Every row comes from one small tree of marks. The marks that hang from a mark follow it in brackets, in alphabetical order. Every link used is in the known rows. Which tree was each row made from?
Known rows
G(J V(F(L Z))): [ 0.39 -1.75 -0.53 -1.09  1.09 -0.17  4.62  2.61 -0.46  0.05 -4.29 -0.26
  0.18 -3.46 -2.39 -2.17  0.75 -0.54]
G(J V(F(L M))): [-0.29 -1.80  1.44  0.40  2.30 -2.33  7.12  2.97  2.24 -0.95 -2.77  1.03
  4.19 -5.09 -2.17 -4.11  3.39  1.65]
L(F(M V Z)): [ 7.24 -2.71 -1.52  1.23 -2.70 -3.46  3.37 -0.55 -6.05 -1.17  1.29  1.02
  1.00  0.29  7.19 -0.79 -2.02 -1.61]
F(L): [ 2.85 -0.47 -0.64 -0.12 -1.38 -0.77 -3.53  0.88  1.74  1.21  3.05  3.01
  0.44  1.34 -0.79 -3.58 -3.13  2.30]
Z(F): [ 3.71 -1.75 -1.48 -1.19 -0.10 -0.64 -5.17  0.08  0.43 -1.78  2.29 -0.53
  3.76  0.84 -0.96  0.69 -1.37 -2.29]
L(F(M V(G) Z)): [ 7.50 -0.36 -0.35  1.61 -3.40 -0.34  2.95  1.30 -2.53 -2.74  0.80  1.44
  1.96  2.70  6.26 -0.90 -1.60  0.32]
K(F(V(G) Z)): [ 1.15 -1.74 -3.95  0.52 -2.19  2.49 -2.65 -1.37 -0.04 -3.46 -3.08 -0.34
 -1.09  3.88  2.64  0.81 -5.68 -3.98]
F(L M V(G) Z): [ 2.51 -2.16 -0.76  2.86 -3.75  0.09 -0.58  4.04  0.26  0.24 -1.39  1.63
 -1.15 -0.90  2.64 -5.42 -0.45  0.15]
K(F): [ 2.80 -1.10 -3.06 -0.11  0.55 -0.98 -3.30 -3.27  1.27 -3.38  0.62  0.75
  2.04  2.61  1.11  0.24 -5.78 -1.43]
V(F G(J)): [ 0.82  2.09 -0.52 -0.62  1.42  1.91 -0.11  2.57  5.71 -1.97  0.74  1.50
  2.50  2.14 -1.71  0.23  0.50  4.84]
P(F(L M V)): [ 0.51 -2.14 -0.31  0.88 -3.20 -2.62  1.20  1.66 -0.70  0.97  2.39  5.33
 -0.83 -3.96  3.41 -2.80 -0.46  0.37]
Z(F(M V(G))): [ 1.38 -3.57  0.50  0.94 -1.41  1.14 -2.36  2.60  1.87 -3.12  0.33 -0.95
  4.40 -0.05  0.88 -0.88  1.47 -1.55]
F(L M Z): [ 5.67 -2.27 -1.38  2.63 -1.93 -4.08 -0.25  2.11 -0.48  0.72 -0.10  0.79
 -0.73 -3.16  3.07 -5.64 -0.66 -1.67]
Z(F(M V)): [ 1.22 -5.01 -0.73  0.53 -0.66 -2.94 -2.46  0.74 -2.10 -2.02  0.93 -1.07
  4.41 -2.18  2.15  0.31  0.80 -3.93]
P(F(M)): [ 5.63  0.42 -1.25  0.54 -1.42 -4.27  1.45 -0.12  1.01 -2.14  3.85  4.55
  1.27 -2.29  5.64 -1.14  0.06 -0.69]
P(F(V)): [ 1.26 -0.21 -2.58 -1.76 -2.28 -0.68 -1.16 -0.69 -1.24 -0.93  3.56  5.01
 -1.14  0.58  4.44  2.25 -2.96 -0.64]
F(M): [ 6.03 -1.24 -0.66  1.17  0.25 -4.08 -0.32  0.35  1.31 -1.58  2.58  2.15
  3.62 -0.30  3.74 -2.02 -0.71 -0.50]
K(F(L V Z)): [-0.58 -3.84 -4.18  0.13 -2.83  0.01 -2.74 -1.95 -3.05 -0.38 -3.16 -0.39
 -2.64 -0.49  1.32 -1.94 -6.09 -3.58]
V(F(L)): [ 1.87 -2.06 -4.51 -1.11  0.78  0.39 -1.78  0.40  2.64  1.98  1.45  2.77
  1.04 -0.89 -2.46 -3.12 -2.29  3.83]

Which tree is each row?
[-0.99  2.23  3.22  0.06 -1.09  1.83 -0.97  2.85  2.64 -2.23  0.87  1.87
  1.81  3.97  0.19  1.68 -0.61  2.10] : F(V(G(J)))
[ 0.49  0.02 -0.13 -1.87  3.33 -0.62  4.80  0.27  2.26 -2.47 -1.51  1.07
  4.09 -0.46 -2.06  1.15  0.90  0.51] : G(J V(F))
[ 2.74 -4.18  0.85  1.37 -1.24 -2.51 -3.31  3.03  0.95 -0.15  1.19 -0.25
  3.60 -3.85 -1.27 -4.61  0.98 -1.12] : Z(F(L M))
[ 0.63 -1.40  1.20  2.09 -3.25  1.03 -0.73  3.41  3.32  0.16  0.67  3.15
  1.87  0.52  0.69 -5.11 -0.87  2.85] : F(L M V(G))
[ 2.06 -1.77  0.76  0.00  3.46 -3.28  7.45  1.28  1.54 -3.12 -2.39  0.40
  5.77 -3.30  0.59 -0.83  3.05  0.06] : G(J V(F(M)))
[ 0.39 -5.51 -2.68  2.46 -2.25 -2.58 -0.53 -1.10 -3.17 -1.01 -4.16 -0.93
 -1.63 -3.29  3.67 -3.78 -3.97 -4.57] : K(F(L M V Z))
[ 3.54  0.72 -1.36  1.61  0.73 -1.13  2.63  3.38  2.70 -2.49 -2.20 -0.30
  1.35 -2.02  2.15 -1.79  3.25  0.91] : V(F(M Z) G(J))
[ 2.30 -3.78 -1.97  1.71 -2.93 -3.46 -0.27  2.22 -3.24  1.27 -0.98  0.98
 -1.45 -3.09  3.62 -4.21 -1.34 -2.59] : F(L M V Z)
[ 4.07 -4.20 -5.86  0.76 -0.39 -2.96  0.62  1.62 -0.84  1.39 -1.27  0.92
 -0.46 -4.96  1.67 -5.77 -0.27 -0.41] : V(F(L M Z))
[-0.41 -4.28  1.52  1.94 -3.01  1.75 -2.84  4.24  2.55 -0.50 -0.26 -0.09
  3.44 -1.66 -1.51 -4.13  1.33  0.49] : Z(F(L M V(G)))
[ 5.18 -0.96 -2.21  2.16 -3.68 -4.07  1.06  2.07 -1.16  0.06  1.62  3.56
 -2.77 -4.95  4.95 -4.91  0.17 -1.45] : P(F(L M Z))
[-4.08 -0.27  5.00  0.35 -2.23  3.49 -3.30  5.19  2.27 -0.84 -0.55 -1.15
  2.12  0.37 -4.55 -0.55  1.02  1.78] : Z(F(L V(G(J))))
[ 4.20 -1.49 -1.87  1.98 -2.54 -0.65 -0.22  2.18  0.15 -1.93 -0.94  1.03
  0.26  0.98  5.01 -1.69 -0.67 -2.13] : F(M V(G) Z)
[ 4.45 -1.68 -4.54  2.00 -1.21  0.37  0.39  2.96  3.15  0.34 -1.89  1.34
  0.32 -2.67  0.46 -6.69  1.06  2.19] : V(F(L M Z) G)
[ 1.89  0.23  2.61  2.50 -1.83 -1.37  1.87  4.04 -0.22 -3.12 -2.16 -0.10
  0.46 -0.23  4.74 -0.49  1.40 -1.69] : F(M V(G(J)) Z)
[ 0.86 -3.20 -4.80 -0.50 -1.33 -1.35 -2.64 -3.03 -3.80 -2.49 -2.44 -0.97
 -1.91  1.38  3.67  1.47 -6.33 -5.48] : K(F(V Z))
[ 3.67 -4.74 -4.27  0.87  0.59 -2.28  5.59  1.04 -0.43  0.21 -4.04  0.50
  1.53 -5.27  0.97 -5.56  1.32 -1.75] : G(V(F(L M Z)))
[-0.39 -6.00  0.29  1.03 -2.13 -1.54 -2.98  2.45 -1.29  0.20  0.12 -0.60
  2.95 -4.03 -0.03 -2.96  0.90 -2.23] : Z(F(L M V))
[ 0.17  0.88  4.59  1.81 -1.21 -0.91  1.90  3.55  3.02 -3.01  0.42  1.57
  3.18  1.26  2.56  0.07  1.40  1.62] : F(M V(G(J)))
